Every row comes from one small tree of marks. The marks that hang from a mark follow it in brackets, in the order of their numbers. Every link used is in the known rows. Which tree was each row made from?
Known rows
Z_393(Z_431(Z_254) Z_893(Z_528(Z_309(Z_761(Z_631))))): [-27  30  31   5 -47   1 -13   4  51 -18   8 -10  26  14  43 -45  -2   6
  26 -14 -13]
Z_342(Z_528(Z_309 Z_893(Z_393))): [-41  11 -26 -13 -27  12   7  31  10  17 -21 -55  13 -75   8  -8   5   8
   6  -9 -48]
Z_893(Z_393(Z_431) Z_528(Z_309)): [-39  -3 -20 -18  -9 -26 -16 -11  24  -2 -14 -51  24 -27  21 -33  31  26
  24  30 -63]
Z_556(Z_759 Z_893(Z_393(Z_431(Z_254)))): [ -1  41 -11   1 -77  24   7  -9  74  -2  -8 -14  -6 -14  15   5  36   4
  21   5 -23]
Z_528(Z_309): [-41   9   9   1 -21   8  11  33  -8  -4 -21 -40  19  -5   8  -4   3  25
  16   3  -4]
Z_948(Z_309(Z_761)): [-67  -7   7  14 -29  -2   3  -5  -6  -1  -1 -35 -20  46  -7  -9  11 -15
  25  12  -8]
Z_342(Z_528): [-17  13 -24  13   4  -5  12  18  -7  13 -19 -31 -12  -4   9 -10  12  13
  20  10 -21]
Z_342(Z_528(Z_309 Z_893)): [-43  22 -13  -1 -24  28  22  48  -6   1 -25 -46  13 -46  18   7 -10  24
   7  -6 -21]
Z_893(Z_393(Z_431(Z_254)) Z_528(Z_309(Z_761))): [-32   1  -1 -14 -25  -2 -32 -17  44  13   2 -29   2 -11  25 -30  32   2
  32   8 -48]
Z_761(Z_631): [-19   6  -9  19 -20  -7  10  29  10   1   2 -23  20  16  16 -19  19   5
   8  -4   3]
Z_247(Z_556(Z_759 Z_893(Z_528))): [ 11  11 -12 -19 -87   9  44  -4  31 -33 -15  -8  -3  -3 -24  16  50  29
  -2  39 -50]
Z_393(Z_431(Z_254) Z_893(Z_528)): [ -2  23   8  29  -7 -13  -7 -17  58  -9 -12  -8   6  29  36 -20   6  39
  18   0 -13]
Z_893(Z_393 Z_528): [-12 -19 -26  -7   1 -35   0 -23  22  13  -2 -34   1 -22  -2 -21  45  19
   8  20 -54]
Z_247(Z_556(Z_759 Z_893(Z_393(Z_431(Z_254))))): [  11   26  -15    6 -102   23    3    0   83   -9  -22   -7   -1    7
   -7    2   50   -2   11   12  -42]
Z_528(Z_309 Z_893(Z_393)): [-49  -4  -8  -9 -39  11   8  31  18   9 -14 -48  22 -50   5  -6   8  13
  -2 -15 -29]
Z_556(Z_759): [-19  17 -14   3 -40   6  25   5   8  -8 -10  -3 -14  13   1   1  20  29
  12   8 -13]
Z_948(Z_309(Z_761(Z_631))): [-60   2   6  18 -42  -5   1   9   5  -5  11 -33   0  44   4 -23  15 -29
  24   5  -3]
Z_948(Z_309): [-50   8   0  29 -16  -5   6   3   1  -4 -17 -49   2  33  -2   4  13  10
  21  19  -3]
Z_556(Z_759 Z_893(Z_393(Z_431) Z_528(Z_309))): [-28  30 -13 -46 -75   5  21 -17  42 -31 -10 -39  16 -54   9  -8  37  26
  22  40 -66]
Z_342(Z_528(Z_309)): [-34  26  -5  -1  -9  10  10  33 -15   3 -29 -47   8 -28   9  -9   1  17
  24  11 -22]
Z_431(Z_254): [ -3  16   3  36 -11  13   0  18  29  20 -14 -17  -3  20  16  10  19  18
  15 -12  17]
Z_631(Z_761): [ -4  11 -14  16 -11  -5  -4   0  -5  14  -6  -8  12  24  11  -2  19   5
   9  -4   1]

Write each row's tree
[-47  11  -1   4 -66  27 -22  34  57  14  11 -24  25 -17  41 -28   9 -24
  15 -36 -20]
Z_528(Z_309(Z_761(Z_631)) Z_893(Z_393(Z_431(Z_254))))
[-14  27  14  42 -20   0  -8   7  55  -3 -19  -8   5  43  33 -21  -9  25
  17 -19  10]
Z_393(Z_431(Z_254) Z_893)
[-44   0  29 -22 -34 -13  16  -7   3 -20  -3 -19   3  -5   1 -35  -7  20
  11  -1 -29]
Z_393(Z_893(Z_528(Z_309(Z_761))))
[-57   4  18 -20 -33 -17   2 -10  14 -30  -6 -20   5  17  21 -50 -11  23
  21   9 -39]
Z_393(Z_431 Z_893(Z_528(Z_309(Z_761))))
[-38  18  -8  15 -38  27 -16  28  56  14 -18 -40  24 -28  35  -1   7  17
  12 -20 -17]
Z_528(Z_309 Z_893(Z_393(Z_431(Z_254))))
[ -9  21  -6  14 -47  12  -3   3  67  11 -12 -34   9  -7  20  -4  31  -5
  21   1 -14]
Z_556(Z_893(Z_393(Z_431(Z_254))))
[-25   5  -5   6  -5 -34   5 -17  31 -23 -12 -17   8  26  25 -39   3  42
  13  16 -33]
Z_393(Z_431 Z_893(Z_528))
[-36 -11  -4 -31 -39 -20  -8  -2  14   5  18 -35  21 -36   4 -47  36 -16
  16   5 -53]
Z_893(Z_393 Z_528(Z_309(Z_761(Z_631))))
[-70  -7 -14 -18 -65   6 -11  33  30  -1  11 -34  27 -18  31 -47   6 -23
  10 -21 -39]
Z_528(Z_309(Z_761(Z_631)) Z_893(Z_393(Z_431)))
[-24  10  -1  -8 -39  -4 -33  -6  53  10  14 -28  23 -15  38 -45  35 -15
  32   0 -43]
Z_893(Z_393(Z_431(Z_254)) Z_528(Z_309(Z_761(Z_631))))
[-54   2  -1  -1 -54  28 -21  19  47  17  -3 -25   4 -14  30 -17   4  -9
  16 -29 -25]
Z_528(Z_309(Z_761) Z_893(Z_393(Z_431(Z_254))))
[-46 -10   8 -26 -22  -2  10   1 -11  -7  -1 -29  -1  -6   4 -18  15  15
  20  15 -32]
Z_893(Z_528(Z_309(Z_761)))
[-59   1   8  -9 -63  26  18  53   4  -6  10 -23  23 -11  21 -16  -5 -10
   2 -28  -4]
Z_528(Z_309(Z_761(Z_631)) Z_893)
[-21   4 -25  27 -27  12 -15  12  64  23  -9 -25   4  -5  33  -5  18  10
   8 -21 -19]
Z_528(Z_893(Z_393(Z_431(Z_254))))
[-52  17 -34 -11 -25   8  -6  28  23   7 -24 -55  15 -53  29 -21   1  11
  17   3 -57]
Z_342(Z_528(Z_309 Z_893(Z_393(Z_431))))
[-41  19  13  -5 -18 -18   5  -2  21 -32 -22 -34  28   2  27 -36  -8  46
  17  17 -33]
Z_393(Z_431 Z_893(Z_528(Z_309)))
[-29  14  23  -7 -21 -15  17  -1  11 -24 -18 -34  25 -18   7 -21  -3  44
   7   6 -22]
Z_393(Z_893(Z_528(Z_309)))
[-79 -16 -13 -21 -51   8  -8  18  22   3  -3 -35   5 -15  19 -34   1  -7
  12 -14 -46]
Z_528(Z_309(Z_761) Z_893(Z_393(Z_431)))
[-18  36  25  15 -21   2  -9   0  49 -17 -22 -26  27   2  37 -17  -5  45
  23   1 -12]
Z_393(Z_431(Z_254) Z_893(Z_528(Z_309)))
[-25  24 -23 -20 -74   4  21 -10  48 -17  -9 -19  -4 -14   3 -12  32   6
  17  20 -43]
Z_556(Z_759 Z_893(Z_393(Z_431)))
[-44 -20  -3 -35 -26 -19  -5 -16   6   6   4 -36  -1 -33  -5 -34  32  -1
  18  12 -59]
Z_893(Z_393 Z_528(Z_309(Z_761)))
